Each row was made from one path, in order. Every step used is in the known rows, and no mark comes twice. Write each row's path.
In the rows, zero is written as 128.
Known rows:
mematum-koto: [137 137 148 123 115 130 120 196 122 142 123 129 103 125 125 120 140 150
 106  95 152 111 131 177 139 121 136 130 125 134 130 101 123 129 121 137
 136 120 118 127 121 105 140 140 126 139 138 115 125 131 139 103 160 132
 106 137 124]
fikupe-vifi-ripa: [135 119 134 159 158 130 140  70 136 127 120 125 139 144 116 113 133 131
 136 154 138 117  95 197  95 127 128 146 128 130 143 117 112 130 142 125
 118 138 136 117 108  92 143 116 141 131 100 117 116 103 134 134 131 153
 117 109 128]
mematum-koto-rupud-nibi: [166 106 146 123 143 122 165 213 121 137 109  90  85  94  92 117 100 161
 107 144 116 131 100 208 121 136 115 116 112 153 156 162 135 115 147 123
 172 120 146 123 120 132 157 133 126 137 129  94 132 145 134  97 140 156
  93 165 112]
ripa-vifi: [122 132 140 129 116 126 120  60 127 131 123 139 150 145 123 130 130 111
 152 121 140 150  97 188 135 128 134 108 152 122 123 141 121 118 146 146
 123 109 132 112 113 121 120 131 133 120 109 123 127 127 128 128 148 126
 113 118 108]
muduvev-supe-fikupe: [113 127 120 137  63 144  84 138 132 126 126 151 127 146 135 124 139 136
 153 181 148 139 168  82 163 130 120 141 105 116 113 109 119 131 131  91
 136 137 151 132 137 132 120 125 151 118 135 136 130 147 139 146 130 140
 125 121 131]
mematum-koto-lubor: [144 140 136 138 123 127 121 147 143 148 116 112  81 122 116 102 138 123
 104 122 134 109  96 216 120 125 137 152 104 145 129 125 111 137 133 108
 135 145 110 124 130  96 147 141 143 133 125 106 133 129 117  95 184 137
  97 137 140]
mematum-rupud-koto-fikupe-vifi-ripa: [118 127 148 157 163 122 143 112 123 139 108 151 185 131 109 102 123 168
 139 181 162 105  96 118  87 129 139 127 118 126 118 120 131 103 127 125
 111 134 132  94 120  97 182 121 112 133 122 113 128  61 129 169 171 151
 125 119 166]
koto-mematum: [132 123 113 126 134 127  86 170 136 124 120 105 137 131 110 125 137 126
 137 152 128 114 160 167 160 116 134 123 135 130 122 143 138 124 159 112
 108 133 135 133 105 143 144 132 105 124 132 125 123 130 116 128 125 122
 102 129 109]
lubor-koto-fikupe-vifi-ripa: [114 113 136 163 161 120 180  35 122 137 133 100 160 152 124  94 154 150
 123 173 169 109  86 177 107 135 132 182 126 134 136  96 107 124 132 119
 118 155 143  96 126  46 181 121 127 113 102 131 100  77 136 116 122 177
 102  96 189]
vifi-ripa: [131 134 142 140 145 140 159 102 136 131 154 119 155 132 120 121 131 128
 114 147 130 124 115 138 103 129 126 154 116 133 130 106 107 127 139 144
 132 133 125 101 110 111 140 121 145 134 103 112 127 115 123 136 112 121
 101 126 134]
supe-fikupe-vifi: [131 117 119 151  97 131  80 109 114 128  96 149 123 153 126 130 144 140
 176 114 125 124  95 142 145 125 125 129 127 127 142 143 133 146 116  96
 120 134 166 145 134 119 125 120 142 121 133 142 110 107 144 111 138 190
 144 140 135]
koto-mematum-rupud-nibi: [125 115 117 124 170 141 110 252 125 123  94 116 114 116  73 103  92 137
 164 194 134 110 149 163 175 123 135  94 147 129 132 187 159 114 178 115
 146 128 145 153 109 166 148 137 102 115 144 125 129 149 120 129 131 131
  90 136 128]
lubor-koto-rupud-mematum: [144  83 144 136 124 104 136  79 118 129 108  56  98 119 113 123 104 114
 107 173  74 151 105 135 146 143 135 207 127 139 138 129 108 119 178 132
 150 156 140 141 155 135 148 111 114 138 135 160 118 153 130 139 109 163
  98 122 148]
ripa-vifi-fikupe-koto-mematum-rupud: [141 107 158 137 125 120  74 132 130 118  80 169 124 165 115 101 145 130
 194 165 187  99 151 156 170 113 161  75 164 104 125 114 113 119 210 141
  98 100  93 162 104 131 130 152  76 121 115 133 139 154 149 105 157 112
 112  95  90]
mematum-rupud: [124 133 142 128 133 130 121 188 116 126 102 162 111 129 128 113 114 119
 149 149 141 121 135  73 136 129 133 138 133 120 124 130 136 118 147 136
 137 127 127 149 136 139 121 131 119 131 150 151 134 147 139 116 156 136
 127 124 142]
fikupe-koto: [134 107 132 140  88 130 139 143 108 119 121 126 131 139 129 122 137 141
 123 148 152 128 125 136 132 129 143 143 120 124 139 112 105 152 122 125
 121 114 114 151 145 115 114 130 121 128 125 145 133 146 135 104 118 126
 148 128 128]
ripa-vifi-fikupe-koto-mematum: [139 102 139 135 122 126  84  74 141 123 108 136 132 155 120 117 170 138
 177 135 170 112 141 203 160 115 153  66 158 114 129 123 105 128 190 139
  89 100  96 151  98 115 136 148  87 118  96 118 134 130 144 112 126 111
 117 104  76]
rupud-mematum-koto: [142 128 159 124 140 121  73 240 111 147 113 110 103 117 127 106 116 138
  95  69 124 122 143 178 157 120 154 148 142 134 137 106 126 134 154 144
 151 132 121 127 134 114 129 139 113 146 136 120 122 140 132 152 156 121
 114 134 116]
vifi-fikupe-koto-lubor: [153 102 139 152 116 118 122  40 150 129 120 124  95 146 137 104 152 137
 133 158 152  99 108 154 102 127 141 122 105 127 140 117  95 153 165 105
 110 137  73 153 142  89 145 139 124 122 104 118 152 136 142  90 141 124
 140 122 142]
supe-muduvev: [107 130 135 132 130 140 100 173 113 135 127 139 121 139 135 150 134 137
 116  96 121 123 108 141 130 125 134 108 141 120 119 115 137 137 131 118
 133 131 141 118 144 113 150 126 135 117 135 143 140 112 124  97 124 112
 130 125 148]
mematum-rupud-nibi-gaki: [107 128 130 135 148 144 137 247 118 133  85 125 120 123  95 112  68 145
 139 168 158 136 109 113 126 130 134  98 151 120 118 169 149 111 174 131
 181 119 107  93 121 149 163 134 113 118 134 125 137 140 128 169 143 146
  92 150 137]
mematum-rupud-nibi: [123 126 136 118 149 141 152 202 114 126 101 139 104 115  95 106  89 138
 154 177 138 120 120 122 144 132 128  90 138 128 139 173 149 115 153 130
 166 120 141 138 132 150 136 135 115 116 142 126 132 156 138 125 140 138
 120 146 145]
rupud-nikez: [154 143 132 152 133 119 134 118 123 123 114 113 103 134 137 111 120 114
 109 107 128 124 146 122 127 126 133 137 129 121 119 157 125 147 150 138
 141 130 118 120 127 131  91 136 126 130 139 153 130 105 133 115 120 133
 106 131 117]
guvu-ripa-vifi-fikupe: [132 140 147 128 185 115  91  25 156 140 133 141 109 169 136 161 171 127
 187 117 154 131 117 142 110 122 135  38 148 100 102  75 126 102 160 148
  95 105 105 122 100  95 112 128 123 124  83 120 142 125 171 141 136 126
 118  98 110]
rilo-rupud: [105 104 131 126 121 114  90 108 115 129 149 114  93 110 135 117 139 137
 120  99 126 122 118 129 114 128 117 155 111 134 124 151 131 138 122 111
 119 135 110 137 129 118 123 125 136 114 126 118 123  99 140 101 137 136
 115 132 122]
muduvev-supe-fikupe-vifi-ripa: [116 115 126 168  95 144  94  80 137 125 125 153 132 159 122 107 140 147
 165 212 160 131 127 153 139 132 122 156 102 118 128  94 102 135 140  95
 124 155 156 126 110  92 127 113 162 121 107 119 114 127 144 146 127 162
 109 111 137]
koto-fikupe: [117 139 124 137 138 114 124 141 116 135 127 128 158 119 142 103 144 146
 114 113 155 114 126  97 131 130 130 131 122 134 120 108 141 117 121 124
 125 134 136 104 137 101 150 137 120 117 129 110 130  98 124 128 140 124
 137 131 153]
muduvev-supe: [119 118 126 132 115 136 117 130 142 125 132 140 111 124 126 115 127 136
 134 211 158 134 180 113 144 133 124 147 114 115 113 104 116 124 140 111
 132 140 124 144 127 122 116 123 141 127 129 136 139 150 126 170 134 116
 130 104 121]
guvu-ripa-vifi-fikupe-koto-gaki: [104 130 139 146 146 112 104  53 126 138 134 147 128 175 144 153 206 112
 175 106 191 127  99 164 130 116 148  65 151  97 113  50 100 118 171 142
  52 107  95 127 106  70  99 127 130 119  81 124 148 147 169 121 132 137
 146  75 131]
rupud-koto-fikupe-vifi: [124 108 125 143 145 106 107  70 128 138 109 123 171 117 122 118 138 174
 135 145 149 116  92 163 103 128 132  91 127 131 118 140 148 119 108 107
  97 127 138 102 130 101 174 123 107 123 127 122 126  58 131 171 153 156
 159 126 143]
vifi-fikupe-koto-mematum-rupud-nibi: [147  95 137 131 156 136 107 215 125 117  82 135  89 128  90  92 123 159
 177 185 169  77 159 153 168 117 146  55 148 114 146 153 138 128 198 118
 136 110 108 166 114 144 148 151  78 112 130 126 144 166 149 102 122 124
 116 131 110]
koto-lubor: [133 127 118 141 128 124 124  71 147 135 123 112 106 133 123 110 122 108
 127 150 112 127 101 153 114 133 131 167 105 141 129 149 113 132 145 105
 126 151 114 124 132 115 142 128 142 124 120 123 138 123 106 119 155 131
 115 128 145]
guvu-ripa-vifi-fikupe-koto: [131 113 146 139 141 116 109  32 138 139 125 135 112 177 143 149 185 138
 180 120 174 128 116 156 110 121 151  54 135  99 111  70  98 126 158 152
  97  92  94 140 116  78 105 132 120 122  78 136 147 140 184 122 125 126
 136  91 117]
ripa-vifi-fikupe-koto-rupud: [173  84 166 148 112 104 136  41 131 122 101 130 119 143 128 125 150 137
 164 141 139 137  94 165 109 133 131 102 132 121 141 100  95 127 185 156
 115 103 102 147 125 113 128 135 104 129  92 117 145 148 163  84 134 137
 128 116  85]

Write each row's path:
[149 142 124 152 147 122  92 216 121 119  75 127 101 142 117  90 103 105
 133 153 135 103 188 111 169 117 149 155 143 118 111 174 133 132 194 129
 128 137 123 155 110 163 108 145  97 133 163 169 133 123 129 124 147 128
  83 121 116] -> koto-mematum-rupud-nikez
[111 102 119 142  24 144  95 154 107 119 117 149 120 151 137 111 155 148
 149 207 167 136 149  68 164 132 136 159  97 115 125  98  94 154 128  87
 130 123 139 154 150 115 106 126 136 119 129 151 136 167 147 118 113 133
 140 124 136] -> muduvev-supe-fikupe-koto
[126 128 135 167 165 117 137  93 124 139 123 121 167 140 134  84 151 157
 125 141 159 109 102 164 102 130 129 149 124 133 134 109 125 122 134 132
 108 142 145  98 113  65 159 124 128 121 102 100 115  79 117 135 138 148
 131 108 152] -> koto-fikupe-vifi-ripa
[108 139 128 135 153 123 104  52 133 143 129 127 136 166 128 163 159 111
 168 118 137 160 107 161 127 128 135  94 141 115 102 112 117 106 138 138
 106 108 133 119 110 110 101 119 137 126  96 138 134 130 147 149 136 129
 113 105 126] -> guvu-ripa-vifi
[119 118 122 153 141 103 110 103 114 135 105 133 136 130 143  96 147 155
 142 122 160 107 112 147 128 128 133 130 132 130 134 121 145 126 125 111
 110 133 144 126 137  81 145 131 114 117 125 120 116  81 129 130 150 160
 166 114 147] -> koto-fikupe-vifi
[129 151 149 133 119 117 114 229 110 152 125 128 139 121 139  93 155 165
  96  87 166  96 129 157 133 123 140 123 118 139 126  95 138 123 121 130
 134 124 129 102 129  82 158 151 118 130 133 100 123  98 129 107 172 126
 123 135 147] -> mematum-koto-fikupe
[148 118 133 166 102 125 104 228 101 108  69 127  93 154 124  81 120 114
 130 157 163 105 175 125 173 117 156 149 136 113 118 172 111 151 184 125
 122 121 114 179 129 143  97 147  83 129 156 186 137 150 135  85 145 125
 105 122 117] -> fikupe-koto-mematum-rupud-nikez
[111  84 115 110 131 113  51 101 142 132 153  84 130 111  93 134 136 151
 120 142 103 118 131 171 125 117 129 123 114 138 100 194 141 128 126  95
  87 135 115 122 107 150 170 122 110 120 130 121 129  75 131 146 130 121
  95 142 102] -> rilo-rupud-koto-mematum
[116 115 138 146 134 110 109 139 116 138  86 155 160 124 115 106 121 167
 146 176 163 107 102 112 115 129 141 106 132 122 117 148 152 109 116 110
 108 129 136 117 139 117 173 129  92 127 148 134 130  76 134 162 183 160
 162 129 159] -> mematum-rupud-koto-fikupe-vifi
[138 129 166 162 177 111  78 214 103 156 115 108 138 132 126  65 141 164
  91  86 158  95 105 224 135 121 154 163 135 141 144  74 118 128 166 146
 131 146 140  97 119  52 160 134 112 141 108 100 110  86 130 153 164 144
 112 115 140] -> rupud-mematum-koto-fikupe-vifi-ripa
[132 114 135 155 160 118 140  64 136 142 130 116 186 133 113 113 137 173
 118 158 150 113  86 174  77 128 133 123 112 134 119 133 129 119 113 125
  99 134 138  72 116  80 187 118 118 132 105  99 124  41 127 187 142 143
 125 125 156] -> rupud-koto-fikupe-vifi-ripa
[112 154 141 129 119 120 129 242 113 144 131 138 134 123 132 120 155 115
 111  86 163 111 109 190 154 115 135 139 138 135 134  92 126 131 137 119
  92 142 118 111 111 100 129 138 135 137 142 102 126 131 132  98 170 141
 125 119 133] -> mematum-koto-gaki
[101 139 131 121 132 127 139 190 118 131 118 163 164 117 103 137 124 110
 139 157 144 122 105  85 131 121 137 109 135 120 112 123 138 109 134 117
  81 139 122 103 129 152 144 123 120 137 155 136 145 125 122 178 165 145
 134 119 153] -> mematum-rupud-koto-gaki
[119 133 142 124 133 116 126 161 117 141 111 153 174 114 118 107 122 156
 125 160 150 112 120  52 123 130 142 108 116 124 104 132 150 105 118 126
 121 123 126 103 147 132 173 135  95 130 155 127 143  83 125 165 167 117
 142 144 162] -> mematum-rupud-koto-fikupe
[149 105 149 135 127 125 153 242 124 144 101  68  93  94  94 118  77 159
  96 131 128 148  90 218  99 135 123 122 128 148 135 149 136 120 172 125
 188 115 107  83 113 131 191 135 119 138 125  89 138 131 127 140 147 165
  71 172 107] -> mematum-koto-rupud-nibi-gaki
[ 92  99 121 131 138 130 100 165 122 137 140  76  94 103 102 111  94 157
 117 117 135 138  93 176 101 132 123 124 129 133 116 186 148 132 153 109
 163 124  95  81 115 129 165 128 131 103 109  99 131  95 131 141 122 151
  84 150 122] -> rilo-rupud-nibi-gaki
[154  83 139 144  80 114 156 119 111 118 105 102 115 123 127 122 130 141
 117 172 118 142 107 125 119 139 127 166 105 138 144 129  95 139 144 122
 130 124 132 163 148 125 134 122 109 136 122 141 141 155 133  92 114 145
 142 131 115] -> fikupe-koto-rupud
[150  91 135 151  27 126 122 133 100 118  98 117 112 143 132 127 145 138
 141 147 106 144  92  85 127 137 127 163  90 142 140 122 101 152 128 105
 135 129 151 158 160 135 124 122 130 130 129 139 132 148 141  70 106 166
 139 159 129] -> supe-fikupe-koto-rupud
[140  81 129 129 139 126 218  69 126 122 117  55 105 108  84 132  94 134
 130 211  98 148  86 176 119 147 110 140 119 148 150 182 123 113 150 117
 167 135 147 131 138 132 170 117 123 116 125 141 124 148 128 108  86 175
  87 147 153] -> lubor-koto-rupud-nibi
[128 117 135 128 129 130 132  93 149 139 107 135 126 126  96 116 106 123
 138 199 117 124  92 110  97 131 139 137 106 131 107 169 116 117 135 102
 122 141 105 126 145 143 166 125 132 133 141 136 154 120 115 157 180 137
 114 143 161] -> mematum-rupud-koto-lubor
[167 117 158 130  97 111 135 197 122 137 106 110  98 104 117 121 132 141
 107 126 111 128 115 171 115 132 123 158 107 149 141 101 120 117 139 131
 143 124 134 136 126 126 149 133 123 149 137 108 132 141 141  94 159 156
 108 140 112] -> mematum-koto-rupud
[177  77 147 141 128 117 166 113 128 118 107  93  83 108 111 114 115 174
 146 174 122 114 109 144  96 135 121  75 112 134 160 147 120 129 177 129
 152 116 110 152 134 127 155 136 102 125 105 102 147 153 163  97  95 144
 129 148 109] -> vifi-fikupe-koto-rupud-nibi
[122 106 127 139 101 129  92 245 111 118  84 137 123 147 111 100 133 126
 156 184 163 104 158 128 177 119 154 138 139 122 126 133 116 134 166 117
 109 114 120 182 132 141 126 137  88 124 148 158 137 169 131 101 139 129
 126 114 120] -> fikupe-koto-mematum-rupud
[140 106 158 138 113 122 116  37 127 123 117 154 131 157 132 125 166 143
 158 115 180 125 112 159 126 121 149  67 149 106 132  96  98 134 167 155
 105  96  91 138 118  97 117 143 102 115  96 117 135 133 161 113 133 118
 138 108  93] -> ripa-vifi-fikupe-koto
[157  74 151 152  94 105 111 169  99 123  93  82 100 119 127 108 113 134
 102 147  94 148 118 118 140 138 145 188 122 142 148 117  99 140 172 136
 143 138 128 172 160 135 122 122 103 147 122 142 136 168 140 117 114 134
 141 132 107] -> fikupe-koto-rupud-mematum
[176  73 176 147 123  97  90  47 116 130  90 115 109 138 124 115 130 134
 145 126 123 144 109 163 129 132 149 127 148 123 147 103  93 128 214 165
 123 115 104 156 135 119 123 132  92 140  90 123 143 148 155 134 128 122
 133 115  76] -> ripa-vifi-fikupe-koto-rupud-mematum
[125 126 125 128 141 124  88 232 127 123  93 141 116 137 108 108 119 113
 155 176 130 110 164 103 169 119 140 133 140 124 117 145 142 109 171 117
 114 133 134 162 117 161 141 136 100 128 150 147 128 147 124 124 149 129
 105 118 121] -> koto-mematum-rupud
[115 100 100 144  32 146  53 184 125 114 111 132 124 160 122 108 164 147
 160 211 170 123 188 120 196 122 143 151 104 117 111 120 102 149 158  71
 108 129 144 170 126 133 127 132 125 116 131 151 131 168 133 127 112 125
 117 119 113] -> muduvev-supe-fikupe-koto-mematum
[140  92 138 134 111 110 187  64 125 122 116  80 107 122 111 140 120 122
 126 189  96 146  96 138 113 144 115 184 111 141 134 134 108 121 146 118
 136 142 136 137 144 130 153 117 124 129 133 151 123 134 131  89 108 178
  98 121 152] -> lubor-koto-rupud
[146 127 147 140 132 121  65 181 131 156 111  82  79 120 116  90 121 121
  88  99 116 121 112 206 143 124 155 177 119 146 138 125 107 138 166 123
 143 156 104 139 140  99 146 137 132 142 130 112 131 134 118 138 178 128
  97 132 141] -> rupud-mematum-koto-lubor
[109  95 143 130 143 106  40 129 107 140 141  91  87 110 134  98 121 130
 104  74  98 128 120 141 139 128 134 175 124 133 130 150 130 134 158 126
 133 147 118 146 142 127 117 122 126 119 122 131 120 109 140 139 133 122
 118 133 121] -> rilo-rupud-mematum
